Known rows, with every step that occurs
sola-nada-rumog: [  6  13  -8  -6  -4   1   0 -12   2 -11  -1   5   0  -8  14  -7  -4 -11
  -1  -1  23  -6  31   5   5  22  17   3  -1   1   8 -36   4 -11   3  15
  -5  -7 -25  15 -12   8  16   9   2   1  -8   1  24 -12   5   1  12 -26
  53   6  -4]
dokes-rumog-sola: [ -1 -20 -21   6  -2   0 -13   5 -21   1 -22   4   8 -19  19  14  -5 -12
   6  22   0  11  13 -20  11  38  12 -31 -40  14  -7 -22  -3   1   1   7
  19   1  -2  12  14   0  19  -8 -16  29 -17  19  -5  13 -34   0 -18  17
 -17 -20  39]
nogu-nada-rumog-pidiz: [ 13  25 -27  -9 -12  -1 -24 -18 -12  -3 -10   8   2   0 -10  12 -15 -25
   1  -8  25  -7  25  12  32  14  18  32 -19   8 -12 -21   5  11 -33  19
  21  -9  -4  54 -27  12   1  -9   7  15   4  -6 -11  -1  13   1  30  -5
  36   9 -29]
dokes-rumog-sola-nogu-pidiz: [  6 -15 -26  11   0  -2 -24   9 -27  -5 -27  -2 -10 -25  20  21 -13 -32
  10   7   6   3  12 -17  41  20   3 -42 -19  33   4 -22 -13  -1   4  23
   4  -2 -12  28  11   8  29   3   4  35   3  21   4   8 -38   7 -13   3
   3  -3  10]
pidiz-nada-rumog-nogu: [ -8  17 -29  -4  -1  -2  12 -13  26  10  15  15  17 -11   8 -23   0   3
 -16   5  10   4  38  -7   9  17  -3   5  -2  14  -6 -24  12   1  -6  11
   3   3 -13  15 -15   5  38   9 -12  29  -4  -1  17 -28  15  -9 -11  -3
   8  -1  11]
sola-nada-rumog-pidiz: [ 12  10 -13 -10 -10  -6 -25 -23   0 -10  -8  -3   9  -4  15  10  -5 -34
  -5  -9  26  -8  28   8  18  21  21   5  -9   4   3 -44  10 -16  -3  15
  -6  -5 -27  26 -21  12   2  12  -2   9   4   5   6 -13   1   2   9 -14
  66  20  -3]
sola-rumog-nogu-nada: [  1  14 -16 -14   2  -5  -4  -3  20 -11  40   3  -8 -14  10 -35 -12 -22
   2  -2   1  -2  -5  -8  36  13  -1   9  11  11  18  10 -13  11 -18 -16
  19  -3  -2  43  -2  -3  17   3  -7   8 -22  10   3 -21   8   8 -17  -9
  33   0 -16]
pidiz-sola: [ 16   1  -1  -4 -29   5  11  12  -1  -1  -9 -14 -12 -22  17  -7  -9   5
   3  -2 -10   0  13 -22   7  -7  -5 -22  -2  19   0   2   7  -8   9 -25
  26   5  -6  17  -2   8   6   0  11  19  19  12  -6   9   6  -2 -18 -10
  -8  -1  12]
sola-dokes-rumog: [  8 -13 -18  -6   1   9  -5  13 -31 -23  -9   0  -8 -20   4  -1  -2 -10
  19   6  -3   8   5 -14   6  44 -23 -36  -9  18 -16   6 -21  -9  20 -14
   7  -7  14  10  19   7  13  -4  16   9  -3  13   6   1 -25   7 -20  -8
  16 -21  17]
dokes-rumog-pidiz-sola-nogu-nada: [ 19  11 -22 -10 -26   4 -35   8 -35  -5 -48 -25  -1 -32  17   4 -20 -26
  10 -12   4   0   4  -8  40   5  11 -23  -4  20 -15 -29 -10 -13 -10   6
   5   4  -5  37 -16   9   9   0   3  24  24  20 -28  18  -9   2   3 -10
   5 -11 -20]
nogu-pidiz-sola-nada: [ -8   0  -7 -17  -6  14  -2   6  12  -5 -18 -12 -38 -17  11 -15 -22  -7
  14 -12  20  11   1 -19  35 -14  -3 -17   8  34  16 -10  -3 -24  26 -17
  14  13  -2  34   2  18  24   3  35   6  26  10  14  -6  18   5  -6 -40
  39   7 -32]
dokes-rumog: [  0  -7 -13   4   1  18   0   5 -23 -22 -29  -1   8 -19  14 -10 -17   5
  11  18   1   7   7  -6  10  26  -1 -26 -23   7 -11 -14  -6   0   4   0
   3   2   7   6  11   6  22  -6 -12  13  -6  10 -10  10 -26  -7  -6  -2
 -11 -29  15]
sola-nada-rumog-dokes: [ 15  -1  -8  -2   5  -9 -12 -23  14  -9   3  -3   8 -16   5  -3   1 -29
   7  -2  32  -1  16  -3   1  33  28   5  -7  13  -9 -41   2 -11  -9  25
   2  -7 -29  -6  -8  17   9  20   3   7   6  -1  25 -16   1  16   0 -20
  45  24  -3]
rumog-dokes: [ 33 -21 -10  -3   0  -6  -8 -20   8  -1   9  -5   3 -21  -5   3  -3 -24
   9   3   9   8 -12 -14   2  27  18   2  -7  20 -19  -8   4  10  -9  -6
  27  -5   3 -16   4  15  -2  13  -1   4  17   3   0 -14  -6  14 -21   6
  11  14   7]
rumog-sola-nada: [  3 -11 -17  -3  -4 -16 -11 -14   4   9   3  -7  -5 -19  23  11   4 -28
   9   1  22   3  10 -12  12  21  24  -9 -13  -2  13 -29   7  -8   9   4
  17 -12 -12  17  -6   0  15   0   8   5 -13  18  19 -16  -5   2 -23  -8
  46   6  22]
dokes-rumog-pidiz-nogu-nada: [ 17  14 -39  -4  -9   5 -21   7 -38  -7 -28   3   9 -12  -3  -5 -22 -24
   7  15  29   8   2  -3  31  13   9 -10 -10   7 -22 -28 -14  -6 -12  -3
  11   6   4  29  -4  15   9   1   9  21   6  26 -29  18 -11  -5   4  -6
   7 -18 -26]
pidiz-rumog-sola: [ 12 -15 -19  -6 -10  -4  12   9  13   7   5   7   5 -23  22  15  18  -4
  -5  14   7 -11  22 -28  11   7  16 -32 -15  20  -2 -15  23   3  13  16
  21  -4 -11  11  -9  21  22  -8  -1  40   2  26   2   4 -30   5 -21  21
   6  -7  23]
pidiz-nada-rumog-sola-nogu-dokes: [ 22   3 -34  11   7 -14  -5  12  -8  12 -17   9  10 -28  17  10   0 -12
 -12  -3  20 -12  61  -7  20   3  13   6  -2  20  -7 -23   2   4   9  48
  14 -22 -46  21 -14   5  38  11  18  31   2  21  41  -9   1   0  -2  -7
  19  25  14]
pidiz-sola-nada-rumog: [  5  15   0  -8 -23  -1   3   7  14  -6 -12 -10  -5 -18  19 -11 -10   4
   0 -13  12  -5  31 -11   3   0   8 -13   2  16   7 -31   8 -22  11  -1
   5   1 -32  18 -17   7  18  11  11  21   8   4  13   2  17   3   0 -33
  28   8   0]
pidiz-rumog: [ 15  -1 -11 -11  -8   7  23   8  10 -13  -2   8  -2 -22  15  -8  15  12
  -8  10   6 -13  14 -14   6   9   4 -26   4  19  -8  -9  20  -1  14   4
   8  -6  -1   7 -10  21  25  -1  -1  26  10  19  -1   5 -19  -2 -10   0
   7 -15  -2]
pidiz-nada: [ -3  10 -22  -3  -5   9  14 -13   4   2   0   3   1 -18  13 -23  -6  14
  -8   6  22  -2  11 -20   3  11  -1   9   6  -5 -16 -10   1  -2  15  -4
   6 -10  -1   8  -7   5  33  -4  15  -8  -2  19  10 -25  23 -21 -13 -12
  17 -18  -2]
nada-rumog-sola-nogu-dokes: [ 41  -8 -21  16   1 -24 -11  19 -17  -5 -12  10  -1 -27  13  39   2 -30
  -5   0   0 -13  58   5  21  11  10 -12 -16  30  11 -16   3  11  -5  52
  21 -11 -47  26 -10   3  13  12   6  44  -5  10  28   8 -32  19  -2   1
  20  40  17]
nada-rumog: [ 19   5  -4   1  -9   0   8  -2   4 -14  -2  15   7  -2   1   7  -4   0
  -9   8  -1 -12  35   3   8  17   0   2 -17  16  -1 -14   8   5 -13  12
   7  -4 -14  19 -12  10  13   5  -4  21  -2  -4   5   2  -9   2  11   0
   6  11  11]
pidiz-dokes: [ 21 -21 -26 -13   1   4  21  10  -5   4  15  14   8 -14   6  15   4  -2
   8   3   8   3  20 -11   5  -7  -7 -29 -15  15  -4  -5  18   6   5 -23
  12  10  -4  10  -1  12   4   2   0  10  25  10   6   0 -13 -11 -10   9
  12   0  10]

Rows
[  5 -13 -28 -14   8   0  -3  11 -13 -17   6  -5  -2 -19   4  -7   4 -20
  11   9 -16  19   5 -19   8  47 -22 -39  -4  29  -5   3 -12  -4  -1 -16
   1   8  15  18  22   2  17   0  -2  25  -3  10   0 -10 -29  15 -32  -4
  18  -8  27]  sola-dokes-rumog-nogu
[ -9 -13 -21 -14  10   8  -1   3  18   1  -5   9 -22 -21  16   6  11 -23
   8   4  37   0  17 -24  40  -1  14 -28  -8  32  14 -15   8 -13  28  14
  12   0  -8  30  -6  23  33  -7  18  33  12  26  20  -8 -15   8  -8 -10
  50   1 -19]  nogu-pidiz-rumog-sola-nada
[ 25   1 -29   3 -14   2 -14   9 -34 -16 -27   0  20 -15   5   1 -16 -18
   3  16  18   5  -1  -8  24  14  -3 -34 -13  13 -28 -32  -5 -12   1 -10
   4  13   0  12   3  17   5  16   7  30   8  31 -32  22 -27  -5 -14  11
  -4 -17  -1]  dokes-rumog-pidiz-nogu
[ 24 -11   0  -5   2 -19 -17  -2  21 -19  29   1   7 -19  -1 -17 -12 -16
   6   1   0 -11 -11 -18  15  19  12  -2   2  17 -16  10 -14  -3   4 -13
  26 -14 -18  -7  10  16  -1  20   0  17   4  19   4 -17  -6  21 -30   6
  20  10   2]  sola-rumog-dokes
[ -3  -3 -19  -4  -8   2   4  10  30  -1   3  10 -11  -8  -4  -4 -10 -17
  -7  -6  -8  10  35 -10  29  -1 -19 -23 -10  59  21  -6   9  -6 -19   0
  18  24 -14  43  -2  16  19   3  -4  56  21 -10  -1  -5  -5  16  -5  -7
   1  19  -3]  nada-rumog-nogu-pidiz-sola
[ 22 -22 -18  -4  -6 -22  -9  -2 -13   7  16   1 -14 -18   6  27  13 -32
   8   0  -3  -1  13 -28  14  32  -3 -19 -11  13  -7   6  -3   3   9 -13
  27 -13  -5  24  11   1   3  -6  22  22  -5  19  16 -12 -22  14 -36  10
  36  13  36]  rumog-sola-dokes
[  2   6 -31   0  14   0  11   5  18   2   1  10  12 -15   2 -20   0  -2
 -13   6  14  14  45   3   8  12  -6   9  -5  19   2 -20   8   7  -5  28
  14   2 -23  23 -14  -1  36   7   0  30  -2   5  25 -16  10  -7   0  -8
  13   7   7]  pidiz-nada-rumog-nogu-dokes
[  4  13 -26 -13   1   1   0 -20   5   7  19  -6 -12 -11   4 -13  -8 -24
   2  -1   6  19  -5  -3  25  17   2   9  -2  12  22  -9   5  14 -34 -12
  14   9  15  38 -12   1  18  -7  -8  -4 -11 -10  -8 -12  11   1   2 -15
  21   3 -13]  rumog-nogu-nada
[  1  18 -18   2 -10   7  13  -4  11   4   3  16  15  -4   6 -20  -5  14
 -14   4  20 -11  41  -9   5   9   2  14  -8   0 -20 -26   4  -4   4  15
   1 -10 -19  14 -13  11  36   0   4  12   2   7  18 -18  20 -11   7 -11
  13  -7   3]  pidiz-nada-rumog
[ 26   8 -14  -1 -18 -10 -20 -11  -3  -6 -12  11   9  -3   2  22  -5 -25
  -9  -6   2 -14  33  10  22  22   8   6 -22  14 -10 -20  16  -1 -18  12
  15  -7 -19  29 -19  19  -4   7 -11  36  11   1 -12  -1 -16   8   5  10
  23  17   6]  nada-rumog-pidiz
[ -8  -9 -35  10   5   0 -18   9 -26   4 -29  -1  -3 -27  22   1 -15 -20
   7   4  20   6  25 -22  39  14   4 -32 -10  25 -10 -25 -21  -5  12  24
   4  -7 -15  22  13   8  47   3  11  31   5  26  12  -8 -22  -2 -19   0
   5 -14   4]  dokes-rumog-sola-nogu-pidiz-nada
[ 36 -11 -18   8  17   5  -8  25 -48 -28 -40 -16  -4 -39  19   6 -13 -17
   7   8   2   2  20  15  19  12  -7 -27  -2  27   6 -13 -18   8  12  33
   3  -4 -18   3   4   4  24  17   9   8   6  19  11  21 -33   4   1 -22
  11   6  -7]  sola-nogu-dokes-rumog
[ 13   6   8  -6 -28  -3   2  25  12 -16   3  -4  -6 -28  21 -26 -17   7
   0  -4 -15 -16   6 -28  19  -9  -4 -17  13  21  -2  19  -8 -17  21 -32
  32  -5 -18  18   6   6   8   6  12  25  10  20  -5   5   6   7 -30 -10
   4  -4   5]  pidiz-sola-rumog
[ -4   7 -28  11  -9  -8   1  -6  11  20   4  19  16  -9  12  -1   0   1
 -14   5  17  -8  49 -22   5  13  13  13 -16  -3 -17 -23  11  -3   4  22
  20 -14 -26  20 -11   7  34   0   4  33  -8  12  21 -17  10  -6  -9   5
   8  -2  25]  pidiz-nada-rumog-sola
[ 31  -9  -7   4  -1 -11  -8 -11  12  -7   3   9  14  -8  -8  10  -2 -23
   0   2   8  -3  26  -8  -1  29  19   5 -21  30 -21 -20   3  10 -20  20
  20  -8 -24  -5  -9  19  -6  18  -8  27  13  -9   5  -7 -13  20   0   5
   6  25  10]  nada-rumog-dokes
[ 22 -16 -22 -18  -6 -14 -13  14  11  -5  22  18  14 -19  11   3  -3 -20
   3  -9   2 -17   9  -4  29  -5   2 -17  -4   3 -10   4   5 -10   9 -27
  18  -8 -18  27   2  15  -6  17  -4  32  22  31 -12  -7 -19   5 -29  23
  37   6  -1]  sola-rumog-pidiz-dokes
[  5 -21 -26 -14   5   8 -29  21 -22 -19 -59 -24   1 -34  11  -1 -15 -20
  14   0  21  16  15   9  24   9   3 -31 -20  24   5 -31  -6 -12  23  11
  23  10 -19  27  -3   3   8  11  11  29  22  29  -2  25  -8   4  -2 -19
  32 -10   1]  nogu-dokes-rumog-pidiz-sola-nada
[-19  -2 -32 -10  13   9   3 -13  22   6  11   5 -20 -16   4 -25  -7 -18
  -2   1  13  21   3 -17  37   6 -16  -8   7  33  12  -6   3  -1  -2  -8
  11  14  11  32   3  12  39   4   6  11  14   4   9 -34  12  -5 -17 -14
  20  -3 -15]  rumog-nogu-pidiz-nada
[ 43  13 -35 -11  -8  -9 -15   1 -23   7  -1   2   5 -16  10  30   0 -41
  -1 -20  21 -16  44  12  40 -11  12   1   8  22  -8 -31   7   7 -24  27
  -5 -10 -29  45 -27  17   2   6   4  23  29   0   3  -1  -7   8  25  -5
  42  32 -37]  sola-nogu-nada-rumog-pidiz-dokes
[ -2  -4 -18  -7   7   2   3  -4  22  -8   8  24 -13  -1  -6   3 -10 -24
  -6   0  -5  13  33   2  36  14 -13 -11 -16  45  21  -7   8   5 -25   8
   7  14  -9  38  -3  16  21   5 -14  42   4 -13   8 -14 -18  15   4  -2
  14  22 -11]  nada-rumog-nogu-pidiz
[ 14  -7 -16  11 -13 -18  -3   1   3   7   2  16   6  -4   6  23   4 -18
  -9   9  -1  -7  43 -10  14  22  12  -4 -29  16   1 -18  12   8 -13  22
  26  -9 -29  25  -9   8   9  -1  -7  40 -12   6  13   2 -17  10  -5  13
   5  16  34]  nada-rumog-sola
[ 15 -27 -25  -4   0   9 -24  29 -31 -19 -57 -15   6 -35   1   7 -19 -17
   9   2   1  15  15   2  22   8  -3 -33 -29  29  -4 -11  -5   0  16   6
  31  12 -12  26   4   5   2   6   8  38  27  26 -18  33 -16   5  -1  -1
  -4  -9   9]  nogu-dokes-rumog-pidiz-sola
[ 13 -11 -16  -8  15 -16  -3  21  21 -29  24   9  -2 -23   7 -25 -11 -22
   1   4 -11   0   4   4  24  14 -15 -12   4  25  29  18 -11   6   5  -7
  24   2 -12  26  11  -2  14  18  -2  21 -12  23  13  -7 -14  18 -27  -3
  22  17   2]  sola-rumog-nogu-dokes
